(in the rows, 100 means zero)
Known rows, with every way that one mark hangs from another
k_495[k_459[k_396[k_78]] k_764]: 138	74	136	43	137	137	79	116	140	104	89	129	68	95	111	86	97	103	149
k_665[k_396]: 116	107	144	80	114	121	81	112	113	102	99	134	84	82	100	76	113	107	116
k_6[k_495[k_459[k_396[k_665]] k_764]]: 131	88	151	53	150	133	78	127	141	81	75	135	73	97	110	97	105	104	155
k_688[k_396[k_78 k_459[k_495[k_6]] k_665[k_551]]]: 146	110	152	49	126	103	100	116	143	95	99	106	50	64	130	81	118	95	110
k_6[k_495]: 111	113	135	75	130	109	81	106	118	97	92	130	99	83	97	103	121	97	125
k_665[k_396[k_78 k_459[k_495[k_6]] k_688]]: 136	103	147	37	141	106	95	114	130	68	103	109	42	66	110	78	103	98	118
k_459[k_396[k_665] k_495[k_6 k_764]]: 138	92	169	52	139	119	71	111	148	93	104	130	67	74	113	102	84	110	131
k_459[k_396[k_78 k_665[k_551] k_688] k_495[k_764]]: 158	94	141	61	155	114	114	117	155	67	90	122	56	79	135	111	102	103	134
k_459[k_396[k_78 k_665] k_495[k_6 k_764]]: 144	92	163	49	146	114	80	104	154	98	105	119	50	72	126	109	89	113	132
k_6[k_495[k_459[k_396[k_665[k_551]]] k_764]]: 137	94	137	61	149	142	77	133	134	77	66	143	84	92	110	88	109	98	157
k_495[k_459[k_396] k_764]: 133	75	141	45	129	142	68	122	135	99	88	139	84	96	100	78	90	101	149
k_764[k_495]: 127	109	151	85	113	117	80	110	110	105	105	123	91	76	85	100	111	104	108
k_764[k_495[k_6 k_459[k_396[k_78 k_688]]]]: 148	85	138	40	140	131	78	119	134	76	99	105	47	73	102	82	104	93	127
k_459[k_495]: 113	109	146	68	120	97	82	107	127	107	107	133	94	81	107	101	94	100	114
k_495[k_6 k_764]: 137	85	145	66	117	140	52	104	125	97	106	128	102	74	85	96	108	107	144
k_396[k_78]: 120	98	135	74	121	108	94	96	130	110	108	123	84	81	113	103	119	104	116
k_396[k_78 k_459[k_495[k_6]] k_665[k_551] k_688]: 146	101	143	51	144	100	109	113	150	58	102	116	58	62	126	101	110	94	113
k_551[k_665]: 111	103	144	72	103	116	89	91	113	115	112	138	109	87	109	98	122	110	107
k_495[k_6 k_459[k_396[k_665 k_688]] k_764]: 152	64	151	41	142	145	72	127	159	57	96	127	65	85	110	88	100	103	154
k_6[k_495[k_459]]: 109	102	130	61	130	118	68	120	121	92	84	133	98	91	96	89	115	93	144
k_665[k_396[k_459[k_495[k_6]] k_688] k_551]: 137	110	137	48	133	120	85	126	119	57	93	127	70	61	98	64	100	89	118

Rows
126	92	134	59	134	138	57	124	121	88	79	132	102	95	87	95	113	99	168 -> k_6[k_495[k_459 k_764]]
127	100	142	46	139	98	104	112	145	81	101	128	68	82	118	96	89	93	110 -> k_459[k_396[k_688] k_495]
136	97	144	47	118	110	113	109	134	113	100	104	57	84	115	81	129	97	107 -> k_688[k_396[k_78 k_459]]
146	100	152	38	134	119	112	108	118	76	99	118	57	87	115	93	114	115	131 -> k_551[k_665[k_396[k_78 k_459[k_495[k_764]] k_688]]]
129	111	150	40	131	101	122	105	119	81	103	118	53	84	125	88	116	109	107 -> k_551[k_665[k_396[k_78 k_459[k_495] k_688]]]
152	97	153	54	140	119	86	113	140	82	97	123	69	65	113	102	102	105	133 -> k_396[k_78 k_459[k_495[k_6 k_764]] k_665[k_551]]
145	92	136	68	139	108	132	114	148	61	95	121	65	77	127	103	131	97	110 -> k_396[k_78 k_459 k_665[k_551] k_688]
148	93	154	37	138	130	76	125	126	58	97	119	62	70	89	78	95	101	142 -> k_665[k_396[k_459[k_495[k_6 k_764]] k_688]]
123	111	154	43	123	106	112	112	113	77	102	129	70	84	113	81	109	106	106 -> k_551[k_665[k_396[k_459[k_495] k_688]]]
134	89	131	53	140	110	115	102	148	85	102	117	57	84	123	99	114	97	111 -> k_459[k_396[k_78 k_688]]
149	65	135	32	138	151	61	123	144	66	95	126	76	85	96	77	96	95	158 -> k_495[k_6 k_459[k_396[k_688]] k_764]
128	106	151	48	134	102	107	124	126	67	96	125	59	79	105	79	98	97	113 -> k_665[k_396[k_459[k_495] k_688]]
133	108	151	32	131	110	100	101	118	76	110	114	52	71	118	81	115	107	111 -> k_551[k_665[k_396[k_78 k_459[k_495[k_6]] k_688]]]
156	102	135	51	145	124	105	125	123	62	83	120	59	76	107	82	107	99	140 -> k_665[k_396[k_78 k_459[k_495[k_764]] k_688] k_551]
139	93	137	74	137	117	117	118	149	66	93	135	74	79	126	93	117	96	109 -> k_459[k_396[k_665[k_551] k_688]]
154	93	150	34	145	125	85	117	131	62	99	108	46	69	101	86	101	105	142 -> k_665[k_396[k_78 k_459[k_495[k_6 k_764]] k_688]]
139	93	158	42	146	91	110	108	158	63	111	108	46	67	126	110	105	101	112 -> k_396[k_78 k_459[k_495[k_6]] k_665 k_688]
128	104	136	67	119	119	109	97	115	87	108	119	70	86	123	89	139	114	116 -> k_551[k_665[k_396[k_78 k_688]]]
140	90	173	49	135	116	77	114	143	82	104	126	74	72	102	105	90	109	130 -> k_396[k_459[k_495[k_6 k_764]] k_665]
143	112	151	56	128	95	121	119	143	100	93	110	51	77	139	88	119	97	105 -> k_688[k_396[k_78 k_459[k_495] k_665[k_551]]]
135	95	156	50	146	83	131	111	157	68	106	113	48	79	134	116	107	103	108 -> k_396[k_78 k_459[k_495] k_665 k_688]
157	93	170	38	132	113	91	115	149	97	103	97	42	74	122	97	112	108	133 -> k_688[k_396[k_78 k_459[k_495[k_6 k_764]] k_665]]
138	96	152	46	151	96	103	104	164	74	109	113	40	69	138	108	99	102	112 -> k_459[k_396[k_78 k_665 k_688] k_495[k_6]]
134	89	135	55	136	130	78	116	146	90	94	132	63	75	129	75	107	96	128 -> k_495[k_6 k_459[k_396[k_78 k_665[k_551]]]]
154	101	160	56	124	118	102	131	137	92	87	120	72	82	116	86	111	101	129 -> k_688[k_396[k_459[k_495[k_764]] k_665[k_551]]]
139	86	151	59	141	99	133	108	155	66	104	114	53	82	127	112	126	105	107 -> k_396[k_78 k_459 k_665 k_688]
137	91	158	40	130	121	66	112	129	91	103	127	84	71	87	93	86	101	134 -> k_396[k_459[k_495[k_6 k_764]]]
136	106	165	47	128	86	122	114	150	106	102	103	40	83	137	97	116	103	104 -> k_688[k_396[k_78 k_459[k_495] k_665]]
